Every row comes from one small tree of marks. The marks that hang from a mark follow it in brackets, in the order of their numbers. Every link used is in the known rows. Which tree was each row made from?
Known rows:
k_86{k_66 k_690{k_839{k_218 k_821}}}: .01; .04; -.01; -.41; -.08; -.47; -.26; -.17; -.13; -.52; -.06; -.70; -.20; .50; .09; -.02; .02; -.23; -.05; -.24
k_750{k_218{k_66 k_181}}: -.15; -.23; .04; -.18; .24; .17; -.09; -.13; -.30; .09; -.28; .65; .33; -.26; -.08; .16; .12; -.19; -.16; -.34
k_86{k_690{k_839} k_821}: .02; -.05; -.26; -.34; -.08; .07; .01; .50; .22; -.58; -.05; -.67; -.12; .74; .63; .04; -.02; -.37; -.11; .19
k_690{k_839}: -.05; -.10; -.10; -.17; -.49; -.04; .14; .34; .18; -.30; -.43; -.40; -.14; .34; .35; .02; -.12; .26; .15; .19
k_839{k_218{k_181} k_821}: -.35; -.08; -.03; .11; .15; -.05; -.15; -.15; -.05; .15; .17; .35; -.12; -.33; -.24; -.42; .10; .05; .06; -.60
k_690{k_839{k_821}}: -.20; -.21; .11; .16; -.39; -.19; .07; .24; .21; -.43; -.53; -.30; -.20; .24; .43; -.29; -.34; .30; -.05; -.08
k_413{k_181}: -.27; -.15; -.44; -.13; -.38; .16; .09; .18; .20; -.01; -.20; -.08; .42; .11; -.44; .00; .08; .06; .17; .33
k_750{k_218{k_66 k_413}}: .00; .10; .16; .36; .07; .43; .19; -.30; -.16; .09; -.29; .25; .29; -.15; .04; .21; .04; -.04; -.22; .32
k_218{k_181 k_413}: -.09; .06; -.21; .54; -.16; .18; .41; -.39; -.01; .03; .23; .05; -.11; -.09; .03; -.06; .36; .15; -.14; .11
k_839{k_218}: -.17; .17; -.20; -.23; -.01; .22; -.07; .16; .13; .34; -.01; -.09; -.07; -.06; -.13; -.05; .13; .11; .30; .05
k_690{k_839{k_218{k_66 k_413}}}: .28; .10; .24; .02; -.21; -.05; .16; -.06; .13; .15; -.16; -.11; -.06; .00; -.06; .16; -.15; .02; -.02; .22
k_218{k_66}: .10; -.02; .09; -.20; -.08; -.01; .21; .08; .35; .42; -.25; .20; .22; -.06; .15; .37; .01; .07; -.12; .01
k_86{k_821}: -.27; .15; -.30; .05; .13; .42; .18; .49; .22; .02; .09; -.06; -.10; .15; .53; .09; -.02; .09; -.12; .01
k_821{k_839{k_218{k_66 k_181 k_413}}}: .37; .03; .27; .43; .18; -.17; .03; -.33; -.26; .32; .45; .46; -.09; -.47; -.17; -.08; .07; .13; .01; .12
k_750{k_218{k_181}}: -.38; -.13; -.25; -.02; .12; .37; -.08; -.07; -.40; -.19; -.23; .36; .11; -.10; .00; -.15; .21; -.07; .04; -.15
k_821{k_839{k_218{k_413}}}: .21; .25; .04; .62; -.05; .12; .02; -.08; -.18; .10; .30; -.19; -.27; -.19; .03; -.28; -.03; .40; .29; .71
k_218{k_66 k_181 k_413}: .14; .00; .07; .38; .00; .00; .44; -.44; .07; .29; .14; .38; .14; -.28; -.02; .23; .26; .01; -.34; -.11
k_821{k_839{k_218{k_66 k_413}}}: .42; .20; .32; .42; .06; -.03; .03; -.14; -.04; .37; .25; .15; -.03; -.30; -.04; .03; -.11; .25; .13; .47
k_839{k_821}: -.31; -.01; .04; .27; -.11; .05; .11; .05; .29; .01; -.23; -.04; -.02; -.02; .25; -.25; -.10; .33; -.10; -.07
k_86{k_66 k_821}: -.33; .30; -.35; -.04; .22; .31; .23; .26; .00; -.14; .24; -.17; -.25; .29; .61; .45; .10; .13; -.26; -.32

Write each row's tree:
-.16; -.08; -.04; .19; -.08; .41; .06; -.23; -.12; -.05; -.31; .30; .68; -.15; -.59; .10; -.02; -.20; -.14; .50
k_750{k_218{k_66 k_413{k_181}}}
.40; -.14; .07; -.79; -.08; -.36; -.19; .12; .21; .01; -.22; -.38; .16; .35; -.06; .21; .02; -.50; .14; .03
k_86{k_690{k_839{k_218{k_66}}}}
-.11; .16; -.30; .53; .09; .38; -.15; .33; -.11; -.12; .51; -.04; .01; -.07; -.26; -.33; -.19; .05; .15; .65
k_86{k_821{k_839{k_218{k_413{k_181}}}}}
-.09; -.17; .27; -.08; .32; -.23; -.18; -.18; .09; .45; .11; .68; .12; -.48; -.30; -.14; .01; -.08; -.15; -.78
k_839{k_218{k_66 k_181} k_821}
.15; .30; -.22; -.23; .49; -.08; -.33; .24; -.30; -.29; .61; -.40; -.28; .42; .37; .14; .17; -.19; .08; .15
k_86{k_66 k_690 k_821{k_839{k_218}}}
.02; .00; -.15; .20; -.21; .07; .13; -.17; -.22; -.20; .14; -.17; -.34; -.03; -.15; -.22; .12; .02; .14; -.01
k_690{k_839{k_218{k_181 k_413}}}
-.04; -.06; .13; .39; .19; .34; .20; -.49; -.37; .02; -.08; .53; .26; -.32; -.08; .11; .23; -.18; -.28; -.05
k_750{k_218{k_66 k_181 k_413}}
-.06; -.15; -.16; -.35; -.13; -.10; -.11; .16; -.19; -.17; -.05; -.03; -.26; .04; -.14; -.18; .06; -.05; .26; -.31
k_690{k_839{k_218{k_181}}}
-.01; .21; -.33; -.64; .19; -.08; -.19; .29; -.13; -.53; .25; -.70; -.31; .67; .37; .34; .13; -.40; -.01; -.19
k_86{k_66 k_690{k_839{k_218}} k_821}
-.24; .28; .12; .61; -.01; .21; .10; -.28; .14; .20; .13; -.08; -.15; -.25; -.10; -.40; .02; .21; -.05; .09
k_839{k_218{k_413} k_821}
.04; -.17; .39; -.19; -.03; -.31; -.22; .18; .26; .04; -.39; .10; .01; -.06; .01; -.09; -.42; .04; .02; -.38
k_690{k_839{k_218{k_66} k_821}}
.29; -.02; .09; .30; -.10; -.09; -.10; -.10; -.02; .25; .23; .20; .36; -.28; -.66; -.07; -.15; .08; .21; .64
k_821{k_839{k_218{k_66 k_413{k_181}}}}
.33; -.03; .27; -.11; .19; -.18; -.21; .22; .00; .41; .06; .29; .04; -.25; -.07; .07; -.17; .21; .28; .21
k_821{k_839{k_218{k_66}}}
-.01; -.32; .32; -.22; .09; -.46; -.22; -.03; .01; -.02; -.13; .42; -.04; -.24; -.16; -.15; -.24; -.10; -.09; -.74
k_690{k_839{k_218{k_66 k_181} k_821}}
-.08; .00; .34; -.10; .16; -.11; -.15; -.01; .30; .52; -.09; .37; .16; -.34; -.14; -.07; -.17; .05; -.06; -.40
k_839{k_218{k_66} k_821}
.30; -.16; .22; -.08; .29; -.29; -.26; .03; -.19; .33; .31; .62; .03; -.37; -.16; .00; -.05; .12; .20; -.15
k_821{k_839{k_218{k_66 k_181}}}
.19; -.04; -.24; -.49; -.32; -.38; .09; -.05; -.06; -.67; -.15; -.90; -.11; .80; .38; .39; .23; -.19; -.02; .12
k_86{k_66 k_690{k_839}}
.16; -.12; -.03; -.11; -.38; -.01; .05; -.01; .13; -.01; -.20; -.09; .34; .02; -.71; .10; -.18; -.17; .06; .32
k_690{k_839{k_218{k_66 k_413{k_181}}}}
-.19; -.09; .14; -.04; -.18; -.15; -.20; .24; .10; -.21; -.33; -.25; -.27; .05; .06; -.41; -.32; .18; .16; -.17
k_690{k_839{k_218 k_821}}
.03; .12; -.34; -.41; .02; -.10; .05; .26; .00; -.77; .08; -.78; -.22; .84; .73; .40; .11; -.32; -.21; -.10
k_86{k_66 k_690{k_839} k_821}
.15; .09; .07; .16; .17; .08; .16; -.44; -.02; .55; .35; .43; .07; -.44; -.39; .14; .28; -.09; -.14; -.21
k_839{k_218{k_66 k_181 k_413}}
